Every row comes from one small tree of marks. The marks that hang from a mark follow it in brackets, in the order of their numbers. Every link used is in the known rows. Which tree was each row made from?
Known rows
z932[z388[z357[z150[z840]]]]: [ 21.0 -52.2  50.7  39.0  43.4  27.5 -67.7  -0.7  -9.8   4.1 -16.4   8.7
 -24.6 -11.5  24.8 -50.2  19.1 -29.4  -1.4 -18.8   7.1  28.0]
z932[z388]: [ 31.5  27.8  -9.3  14.9 -10.6  -9.0  -9.2  20.5   9.0   2.8  13.0  -6.2
  -2.7 -11.6   1.2  -5.9  10.7  32.4  16.8   0.3   7.8  21.3]
z840[z150 z942]: [ -4.8  36.3 -26.4  -6.4 -13.5 -48.0  -1.0  -5.6   0.7  18.9  23.3 -22.0
   5.6  16.2 -37.5  41.0  -9.4   9.3  -7.9  16.2  -0.7  -4.3]
z942[z824[z141[z272]] z840[z150]]: [ -0.5  40.9 -44.3 -32.6 -69.4 -30.6  49.5  17.2  38.5  -4.4  17.6  18.9
  -8.7 -36.8 -17.5  78.3 -17.8  35.5 -24.3  37.2   8.5  27.0]
z141[z272]: [ 33.5  56.1 -18.1   7.5 -18.4  -4.8   9.0  16.6  23.9 -32.7  34.1  12.8
 -20.6 -15.6 -46.9  26.5  11.4  59.4   2.3   3.1  19.1  10.6]
z150[z357 z840]: [  0.1   1.0 -18.1  -8.6  23.1  -6.6   0.4  13.3  14.5 -20.4  -4.6  28.8
 -15.6  -7.9 -11.0   8.4   8.4  15.3  17.5 -11.8  13.5 -15.5]
z150[z357 z840[z942] z932[z388]]: [  0.6 -32.3   5.5  -6.5  27.7  18.0  13.6 -10.6   0.0  -4.8 -39.1  -8.5
  26.3  22.2  33.4 -46.3 -19.5 -23.3   3.5 -24.9 -15.8 -53.8]
z357[z150[z932[z388]]]: [ 25.6  -2.6  30.2  29.0  -9.3  27.6  -1.7  -4.8 -13.1   3.4   3.7   2.1
   5.0   1.0  25.8 -50.4   0.8 -17.1   0.5  -4.0   1.3  -7.2]
z840[z150[z357 z932[z388]] z942]: [  1.9 -10.8  -3.9  -2.4  -9.4 -11.4  47.8 -12.4   5.8  14.8  -8.9 -36.6
  33.2  18.0  38.2 -29.9 -42.0 -49.2 -14.9 -17.7 -13.7 -64.3]
z150[z932]: [ 13.9  43.2 -16.8   2.1 -16.0  -7.2  24.0  11.8   2.6  -8.6  16.9   0.8
   1.5  -6.1  -6.2   0.7   5.3  28.7  16.7   3.2   9.8  -3.5]
z942[z824]: [  5.8  40.2 -35.7  -4.6 -25.4 -26.9   4.1  12.2  -4.8   8.0  29.1   8.0
   2.5  -7.6 -22.9  36.5  15.1  53.5  20.4  27.8   0.4  35.6]
z942[z840[z150[z357 z932]]]: [  7.0   4.2 -35.6  -0.1 -29.6 -29.4  68.1   9.0  48.3  -6.8 -14.7   0.5
  -1.5 -26.5  38.5  12.5 -39.7 -19.3 -13.9   1.2   3.8 -34.8]
z150[z840]: [  5.5  19.9 -16.7  -3.3  14.0 -19.4 -25.1  18.4   7.0 -13.6   7.3  30.3
 -21.8  -6.2 -34.4  20.0  22.0  41.4  18.3   6.4  15.2  15.1]
z141[z824]: [  5.4  33.9 -31.2  -1.8 -19.7  -3.7  18.3  25.0  24.4 -31.4  27.2  -0.9
 -28.5 -24.9 -40.2  31.5   0.8  46.6  38.6   4.6  12.5  40.1]
z942[z840[z150]]: [ 15.3  29.1 -42.2   6.5 -33.9 -54.6  14.1  17.9  44.9   5.2   6.2   4.2
 -23.1 -29.2  -7.6  52.5 -14.4  25.7 -10.2  24.9   9.9  22.9]
z388[z357[z150]]: [ 15.7  -0.4  29.0  35.5  19.8  12.6 -40.2  -6.4  -9.7   5.7  14.5  -5.9
 -21.9 -14.3  -0.6 -10.4  19.5 -13.0   3.0  -3.4  11.0  37.3]
z357[z150 z388]: [  9.6  -0.6  33.6  33.0   0.5  16.0 -34.6   3.2 -10.6   4.7  22.7 -11.2
 -16.8   2.7  -9.3 -13.3  23.3  -5.5  -2.6  -5.1   5.9  30.3]
z942[z824[z141] z840[z150[z357]]]: [-24.9  15.7 -51.6 -39.5 -51.1 -34.9  61.9  12.3  31.2  15.1  -2.4   7.5
   8.3 -33.2  23.1  65.6 -27.1  -5.1  -7.0  23.9   1.2   9.9]
z932[z388[z357[z150[z840[z942]]]]]: [  9.7 -57.6  51.3  32.5  53.4  27.0 -76.9 -24.2 -21.9  18.5 -26.8 -14.3
  -5.5  15.3  15.5 -45.6   9.8 -36.1  -8.0 -13.2 -12.8  18.5]
z150[z357 z840 z932]: [ -1.9  -6.4 -11.5 -10.1  17.9   6.2  27.6   8.8  11.0 -25.2 -13.2  25.0
  -1.6  -3.4  11.9 -19.6  -3.7  -2.8  14.1 -18.7   8.3 -41.0]
z824[z141[z272]]: [  9.0  69.8 -15.0 -24.6 -31.0   7.3  24.1  19.5  14.4 -26.2  32.4  12.6
 -12.3 -21.5 -45.0  42.5  16.8  49.2   5.1   3.1  25.7  15.2]

Write each row's tree
[ 13.8  -5.7  -4.1   3.1 -19.5 -11.4  57.5  10.1  18.4   0.9   1.1 -14.0
  13.2  -7.0  47.1 -36.0 -32.2 -40.6  -9.1 -23.3   5.5 -54.7] => z840[z150[z357 z932[z388]]]
[-12.0  56.3 -25.5 -41.0 -35.1   2.6  21.0  -7.2 -11.5  -1.7  25.4  -6.0
  22.2   6.7 -48.5  58.7   5.2  49.2   0.3  26.3  -6.4  17.4] => z840[z942[z824[z141[z272]]]]
[ 30.7 -26.2   1.5  31.2 -16.4 -19.8  20.2  15.5  40.4  13.9 -24.8 -33.5
  -7.1 -39.8  73.4 -26.6 -31.8 -31.1 -20.4  -9.4   0.4   9.4] => z942[z840[z150[z932[z388[z357]]]]]
[ 21.4 -36.4  26.9  20.7  30.0  16.3 -18.6  15.4   1.9  -4.6 -23.9  -7.9
  -8.0 -15.6  47.9 -60.0   4.5 -15.4   7.4 -28.4   5.2   2.1] => z150[z840 z932[z388[z357]]]
[ -1.6 -37.2  47.4  22.8  18.6  30.5 -28.7   1.3 -16.0  -7.4  -5.6  10.9
 -15.4  10.6   9.3 -48.1  16.8 -26.3  -8.1 -15.9   3.3  -5.7] => z357[z150[z840 z932] z388]
[  6.3 -30.4  35.9  28.3  42.3  15.2 -62.8  -4.5 -11.8  -2.7  -4.1  19.1
 -33.5  -9.6  -5.2 -17.6  25.4 -16.4   1.4  -8.2  11.4  28.7] => z388[z357[z150[z840]]]
[ -8.4 -42.3  42.9  19.2  47.9  28.8 -43.6 -31.0 -29.0   5.8 -23.5  -6.7
  -0.1  20.2   9.4 -38.3   4.5 -41.9  -8.2 -11.5 -10.8  -8.2] => z388[z357[z150[z840[z942] z932]]]
[-18.6  33.5 -49.9 -34.2 -60.6 -47.5  36.8  17.4  23.1  22.7   8.1   9.6
   1.5 -31.7  -0.3  77.6 -12.9  22.5  -6.2  42.1   3.1  40.4] => z942[z824[z141] z840[z150]]
[-14.3 -41.4  47.3  16.2  28.9  30.7 -36.6 -22.0 -28.2   6.4 -16.5 -12.2
   6.0  37.4  -0.7 -41.8   7.3 -34.5 -14.4 -11.2 -15.2 -15.4] => z357[z150[z840[z942] z932] z388]
[-17.5 -36.9  15.3  -2.9  32.1  19.7   8.8  -6.9  -2.9  -6.1 -28.3 -26.8
  17.2  28.3  22.1 -36.2  -8.3 -29.9  -1.6 -32.5 -16.4 -44.1] => z150[z357[z388] z840[z942] z932]
[  3.0 -38.1  42.2  26.6  36.6  28.1 -34.4  -8.6 -16.0  -6.4 -12.2  15.7
 -20.7  -5.8  19.2 -45.2  12.2 -33.7  -1.9 -15.4   7.5   2.9] => z388[z357[z150[z840 z932]]]
[-41.7  -4.1   6.4 -35.1   3.8  11.9 -32.9 -27.2 -45.0  22.8  -3.1  24.1
  17.4  26.2 -34.0  34.3  16.4  -0.7   2.2  30.5 -12.6  21.8] => z357[z150[z840[z942[z824[z141]]]]]
[  0.7 -10.8  20.9  11.0  15.1  17.2 -17.1  -7.1 -14.4 -12.6  -3.7  40.5
 -12.9   7.1 -10.2 -25.1  12.1  -7.7   1.5   2.0   8.5 -12.0] => z357[z150[z840 z932]]
[-20.5  48.0 -28.1 -45.3 -49.7 -25.7  34.9  -8.1  -6.7   9.2  34.4  -8.6
  19.6   8.5 -47.5  67.1 -12.7  19.7 -21.6  28.3  -2.0  -0.8] => z840[z150 z942[z824[z141[z272]]]]
[-20.8 -44.3  28.9   9.4  19.1  11.6 -58.3 -23.5 -37.5  22.4  -3.2  -4.0
   6.8  36.6 -17.4  -5.0  17.9  -8.3 -10.1  12.9 -25.4  24.7] => z357[z150[z840[z942[z824]]] z388]
[ 16.4 -32.3  36.6  19.8  14.2  29.4 -23.0  -3.2 -13.4  -5.7 -16.1  29.4
  -6.0   5.4  20.9 -58.1   5.1 -20.0  -1.7  -8.4   4.3 -13.9] => z357[z150[z840 z932[z388]]]
[  6.5  -7.8  42.0  31.2  -5.8  28.4  -6.6  -1.0 -15.5   1.2  13.3 -16.4
  -4.0   6.8  14.8 -41.9  12.3 -22.9  -6.0 -10.7   2.1   2.6] => z357[z150[z932] z388]
[-10.9  17.5 -25.8 -11.2  -3.7 -35.0  25.6 -12.0   9.4  11.7  12.4 -23.4
  13.1  15.7 -14.8  29.8 -22.6 -18.2  -9.0  -2.2  -3.6 -34.9] => z840[z150[z357] z942]
[-22.9   3.3 -30.8 -22.2 -24.9 -28.0  60.5 -21.1  -8.6  18.6   6.7 -20.6
  40.0  23.0  14.2  12.7 -37.5 -27.7 -10.6   9.0 -21.3 -49.6] => z840[z150[z357 z932] z942[z824]]
[-22.4  25.8 -18.9 -47.9 -12.1   4.5  -0.2  -6.0 -11.8 -10.0   7.1  19.8
  11.8  12.3 -52.8  51.0   8.9  44.4  -2.6  22.2  -5.0   9.1] => z150[z840[z942[z824[z141[z272]]]]]
[  4.3  -2.5   9.3  10.6  -3.2  18.2  38.6  14.6   9.9 -11.6   2.5 -30.5
   8.4  -2.3  35.6 -34.8  -4.3 -19.5   7.3 -32.8   1.0 -27.1] => z150[z357[z388] z932]
[ 31.6  -5.6  19.8  28.1   6.6  13.6   2.4  12.9   2.5   4.6  -6.1 -33.4
   3.5 -20.6  52.3 -53.1  -0.5 -12.7  10.1 -23.6   3.1   9.3] => z150[z932[z388[z357]]]
[-16.2 -45.3  24.7  13.3  37.9   9.4 -65.0 -31.6 -37.0  22.3 -10.2   1.1
   1.7  19.1  -7.5  -2.3  13.2 -16.3  -4.4  14.2 -20.0  31.8] => z388[z357[z150[z840[z942[z824]]]]]
[-25.4 -39.6  -3.4  -9.9  22.4   2.2 -12.3  -7.2 -11.1   9.4 -15.1 -18.4
  18.4  27.0   4.4   0.8   1.1  -3.8   3.1  -7.9 -25.3  -5.2] => z150[z357[z388] z840[z942[z824]]]
[ -2.9 -25.9   8.3   4.0  27.1   7.3 -10.8  20.8  13.8 -15.6  -7.2  -1.0
 -16.1  -1.5   7.9 -14.2  12.9  -5.0   7.9 -30.5   6.5  -7.2] => z150[z357[z388] z840]
[ -7.4   8.7  -9.9 -12.5  18.4  -6.0  -6.2 -10.1 -10.1  -3.5 -13.3   3.9
  10.5  23.8 -20.3  -1.1   0.7  17.7   8.0   4.0  -8.3 -22.2] => z150[z840[z942] z932]
[  7.1  49.3 -42.5 -27.6 -56.4  -4.8  37.0  17.7  33.1 -15.7   7.8  20.8
  -4.8 -37.6 -17.9  69.7  -1.0  65.4  -3.0  34.5   4.9  45.8] => z942[z824[z141[z272]] z840]
[-15.5  -9.9 -10.3 -16.3  28.0   7.0  18.9 -14.2  -1.2 -12.0 -24.8   1.9
  18.9  23.8   2.5 -13.2 -13.0 -10.8   7.6 -15.1  -9.9 -51.4] => z150[z357 z840[z942] z932]
[-39.7  19.6 -25.0 -51.1  -2.7 -11.1 -11.9  -7.2 -28.3  17.3  -2.8  11.0
  20.4  17.7 -35.6  50.9  14.9  31.1  15.4  28.4 -10.5  22.9] => z150[z840[z942[z824[z141]]]]
